Known rows, with every step that occurs:
vege rali bufus penu: [-12.9 -10.3  -1.3  21.0  20.2 -22.8  -2.3  39.4   8.7   5.5 -44.1  -3.2
 -71.5   9.3  19.2 -10.1  39.7 -42.9   5.9   9.5  12.4]
vege rali kurav risik bufus penu: [ -5.2  -9.4   3.4  17.9  21.9 -26.6  -9.0  31.7   4.0   6.4 -10.0  -6.2
 -49.0   3.8  14.4   6.7  29.5 -24.6  -5.8   4.6  24.0]
rali bufus penu: [ -6.5   4.3  -3.1  20.0  13.8 -17.1 -13.4  56.9 -17.6  14.7 -22.0  -0.4
 -63.2  15.7  14.4  -3.4  38.3 -31.4   3.6   8.8  19.9]
bugedev kurav risik bufus penu: [ -6.3   7.4  -0.3   1.8 -24.5   6.2   1.5  40.0 -34.0   7.2  51.0   4.4
 -59.2   8.9  14.2  11.7  15.5   3.0  -2.4 -11.4  28.4]
bufus penu kurav rali vege: [ -6.0   5.4  -1.3   1.0  -5.3   2.2  14.1   6.1 -23.2  10.6  -4.2   8.4
 -27.6  23.2  16.2  -1.0  20.8 -15.6   2.5   9.0  17.2]
rali bufus: [ -2.8   2.3   2.8  12.0  13.1 -15.9  -5.3  34.8  -6.9  13.2 -26.5 -10.0
 -48.5  11.4  19.8  -3.7  42.3 -30.2   5.6   3.2  19.3]
rali kurav: [  3.9  -1.3  11.2  11.9  29.6 -15.1 -16.6  36.8   6.5   9.3 -18.9 -10.5
  -6.2   8.3  13.3  -1.9  35.3 -16.3  -4.2  18.8  22.0]
rali bufus penu kurav risik: [ -8.1  11.8  -9.7  16.1   0.8 -12.1   8.3  29.7 -23.7  14.3 -24.6   0.6
 -54.3  18.5  11.2  13.7  32.5 -21.8  -1.2  12.3  13.1]
kurav penu bufus rali vege: [ -3.4  -0.5   1.3 -13.6 -18.5  -0.6  18.1   0.2 -17.5  11.3  15.2  -4.9
 -48.3  19.1  21.1  11.1  18.1 -27.1  21.7   1.3  28.0]
risik bufus penu kurav rali: [-10.1   7.3   7.5  -2.6  -4.7  -9.2   7.9  43.4 -37.0  15.2  32.5   5.2
 -71.8  16.5  20.8   6.6  17.5  -5.8   4.5   8.3  27.7]
bugedev kurav: [ -5.9   1.0   7.2  -0.9 -10.3  12.9   5.3  33.9  -4.4   1.1  13.1  -0.8
 -32.0   9.8  18.9  -9.3  24.4  -4.6   3.7   4.1  15.8]
risik bufus: [ -6.4  -0.2  15.9   0.6   1.3 -15.9  -9.9  44.9 -13.6  11.0  28.4  -6.1
 -63.5   5.8  23.8  -2.1  29.3 -10.4  12.5  -2.6  38.0]
kurav risik: [  4.8   0.6   6.1   3.8 -10.7  -1.0  -6.1 -14.7 -14.4   5.0  17.7  -5.0
 -12.7  12.3  14.6  14.3  24.8  -5.3  -5.4  -5.0  25.4]
penu bufus rali: [  4.5   3.1   4.9  -3.9 -12.1 -13.9  -4.5  -9.6  -8.6   8.2  22.0 -14.2
 -42.1  23.3  22.0   8.5  16.7 -12.9  14.5  23.7  18.1]
kurav risik bufus rali vege: [  1.5   7.6   0.4   1.3 -13.2 -20.3  -4.8  -4.0 -29.9  17.2  45.8 -10.8
 -59.1  12.2  23.8   9.0  20.1 -11.8  14.2 -38.7  45.7]
penu kurav rali: [ -1.7   5.1   8.7 -14.0  -6.3   9.6  32.4 -20.5 -19.4   8.1  -4.2  -1.9
 -14.8  22.0  23.6   6.4  19.4  -4.9  -3.4  18.8   5.6]
bugedev kurav rali: [  1.4   0.5   7.5 -11.9 -13.3  18.9  14.2  11.3 -27.9   6.6  28.8   1.0
 -29.5  15.7  24.2  -5.8  16.7  -4.7  -7.0  -4.0  12.1]
vege rali: [ -8.6 -16.4  11.9   8.2  13.0 -11.2   1.3   7.0  24.4  -2.8 -27.8  -7.0
 -39.5   6.3  23.8 -12.9  34.0 -28.1   7.1  11.1  14.4]
risik kurav rali bufus: [  3.9  -5.2  12.0  12.4  13.1  -7.5 -32.6  52.5 -38.6  15.2  -7.7  -3.2
 -48.4  24.1  22.0  -4.2  32.1 -26.3  -9.3 -26.9  18.7]
vege rali bufus penu kurav bugedev: [-19.1  -6.5  -2.3  18.1  12.4 -16.4  24.3  46.5   4.7   6.8 -65.6   0.3
 -71.2  12.8  10.8   1.3  36.4 -36.8   1.1  11.1   2.1]
bugedev kurav risik bufus: [ -4.0   6.0   3.3  -3.4 -24.4   7.1   6.5  25.8 -26.7   6.2  48.0  -2.0
 -49.3   6.5  17.4  11.1  18.4   3.3  -0.6 -15.8  28.2]

Rows:
[-16.6  -5.8  -3.6  17.3  15.8 -19.1  14.7  30.2  10.5   4.8 -52.7  -2.7
 -68.6  11.6  18.6  -5.1  37.6 -38.3   6.6  18.5   5.9] | vege rali bufus penu kurav
[ -6.0   6.8   8.5  -1.8  18.0 -24.4  -0.3  60.0 -30.9  21.7  34.0  -9.8
 -86.6  10.9  26.4   0.6  19.4 -17.0  16.5 -12.0  38.1] | risik bufus rali kurav penu
[  7.9  -4.5   7.7  -8.0  -2.9  -0.2   3.1 -23.6 -18.3  13.1   8.1  -4.7
  -9.0  17.2  26.7 -10.0  27.7 -25.5   2.6 -22.3  29.3] | kurav rali vege
[  0.5   4.1   0.9  -6.9  -8.1  11.1  16.5  21.8 -33.0  12.5  13.4  -2.4
 -45.7  16.0  24.0  -3.7  23.7 -15.7  -7.9  -7.9   9.5] | bugedev kurav rali bufus
[  8.0   4.2   3.7   1.3   3.6 -21.4  -9.5   2.4  -5.3  11.8  11.9 -17.9
 -31.6  21.2  18.0  11.1  19.1 -14.5   7.8  28.9  17.9] | penu bufus rali kurav
[ -0.7   4.1   0.7   4.6   5.8 -18.1  -5.3  -0.4  -4.0  14.3   4.9 -12.0
 -45.7  18.5  28.6 -22.0  25.3 -27.2  27.9 -27.4  34.7] | bufus rali vege
[ -9.9 -11.8   4.0  14.5  19.4 -21.6   4.1  20.9  17.4   4.2 -47.4 -11.2
 -59.7   6.2  23.5 -10.1  42.9 -42.1   7.1   5.4  11.7] | vege rali bufus
[ -6.7  14.4  -2.4  -4.8 -16.9 -11.1  26.1 -19.1 -19.4  13.9  18.0  -8.6
 -44.5  16.3  22.1  14.4  19.0  -5.2  15.0 -16.2  30.3] | penu kurav risik bufus rali vege
[ -3.8  -5.0   9.0 -14.5 -19.4   9.1  15.9  12.9 -14.1   4.2  10.9  -0.6
 -33.0  14.5  15.1  20.6  22.0 -18.1   7.3  25.8  20.4] | kurav penu bufus
[ -6.1   6.1   2.2  -0.4  -3.1   5.3  13.5  15.5 -28.2   9.1   2.3   9.7
 -33.7  24.7  16.0   4.4  16.4  -7.8  -4.1  24.2   9.5] | bufus penu kurav rali
[ -6.6  14.8   1.2  -5.9 -15.1  -8.0  26.4  -9.9 -26.1  12.1  24.4  -7.4
 -52.4  17.9  21.5  19.3  14.8   3.0   8.6  -0.9  22.2] | penu kurav risik bufus rali
[-12.9   4.8  10.4  -1.3  -8.3   7.9  38.9  25.3  -5.0   6.0 -38.4   1.3
 -22.0  17.8   6.4  12.4  25.8  -2.2   0.1  15.4   3.9] | penu kurav bugedev
[ -1.5  -2.5   9.9   1.8  24.2  -3.8   2.2  47.7  -6.5  11.2 -14.8  -3.5
 -19.2   8.1  12.8   6.6  30.8 -21.8  -2.6  14.6  22.5] | rali kurav penu
[-15.1   5.6   3.5   9.5  -4.5   3.9  19.1  52.9 -16.7   7.3 -26.3  12.0
 -40.3  21.0   2.0   9.2  21.3  -6.0  -1.1  21.5   8.3] | bufus penu kurav bugedev
[  4.8  -9.4  13.9   8.6   5.1  -2.7 -35.2  31.1 -25.6  11.1   0.3  -1.1
 -24.5  22.6  22.4 -12.1  30.1 -25.5  -0.8 -40.3  30.6] | risik kurav rali vege
[ -7.5   3.3   0.6 -15.8 -27.2  17.7  26.6  26.3 -24.1   5.5  32.2  -0.1
 -57.8  16.9  19.9   9.4  10.9  -9.3  11.0   9.3  13.9] | bugedev kurav penu bufus rali
[  3.7   2.3   0.3   2.7   7.8  -7.4  -1.5  22.2 -44.0  19.0   1.9   0.8
 -51.6  22.0  21.9   0.2  27.0 -27.9  -9.9  -1.1  14.9] | kurav rali bufus penu
[ -0.1  -2.3  12.8  13.1  24.5 -10.6  -1.4  61.1  -2.5  12.7 -37.4  -5.7
  -9.7  10.5   0.9   7.2  34.1 -14.3 -11.4   6.5  16.5] | rali kurav bugedev
[  9.0   2.0   5.7  11.8  17.5 -13.3 -15.0  10.8  -5.9  10.2  -4.2 -10.6
   2.0   9.1   9.1  14.8  30.3 -10.0 -12.9   7.1  24.3] | rali kurav risik
[ -7.7 -15.4  11.4  15.7  29.0 -16.9   7.2  42.7  21.0   4.1 -55.5  -7.6
 -29.0   5.3   9.0  -1.4  36.2 -29.0  -6.5   8.0   9.9] | vege rali kurav bugedev
[ -7.8   9.0  -2.4   8.3 -11.0   1.9   8.1  11.7 -19.4   5.5   0.6   8.4
 -29.7  19.9   8.4  15.3  19.0  -2.9  -2.4  20.7  14.3] | bufus penu kurav risik
[  5.5   3.7   4.7   2.5   0.7 -18.4  -0.4  18.3 -11.3  13.8  -1.2 -15.0
 -34.9  22.3  10.0  17.4  18.4 -13.0   3.2  21.8  14.3] | penu bufus rali kurav bugedev
[ -2.1   4.9   3.7   7.2 -13.6 -12.1 -13.5  26.9 -35.2  11.7  44.2   1.6
 -55.2  10.6  13.6  18.9  20.3  -4.0  -1.6 -10.9  38.2] | kurav risik bufus penu
[-13.6  -3.8  -6.8  17.3   7.9 -18.0  15.5  13.9   2.3   5.7 -43.1  -3.0
 -64.1  12.0  16.4   6.2  34.4 -34.1   0.6  10.5   7.6] | vege rali bufus penu kurav risik
[  7.4   9.1   0.0   8.8  19.5 -21.1 -10.7   8.1 -19.3  16.8  13.9 -14.6
 -36.2  18.6  20.4   3.1  18.1 -12.5   2.5  -8.7  24.0] | bufus rali kurav risik
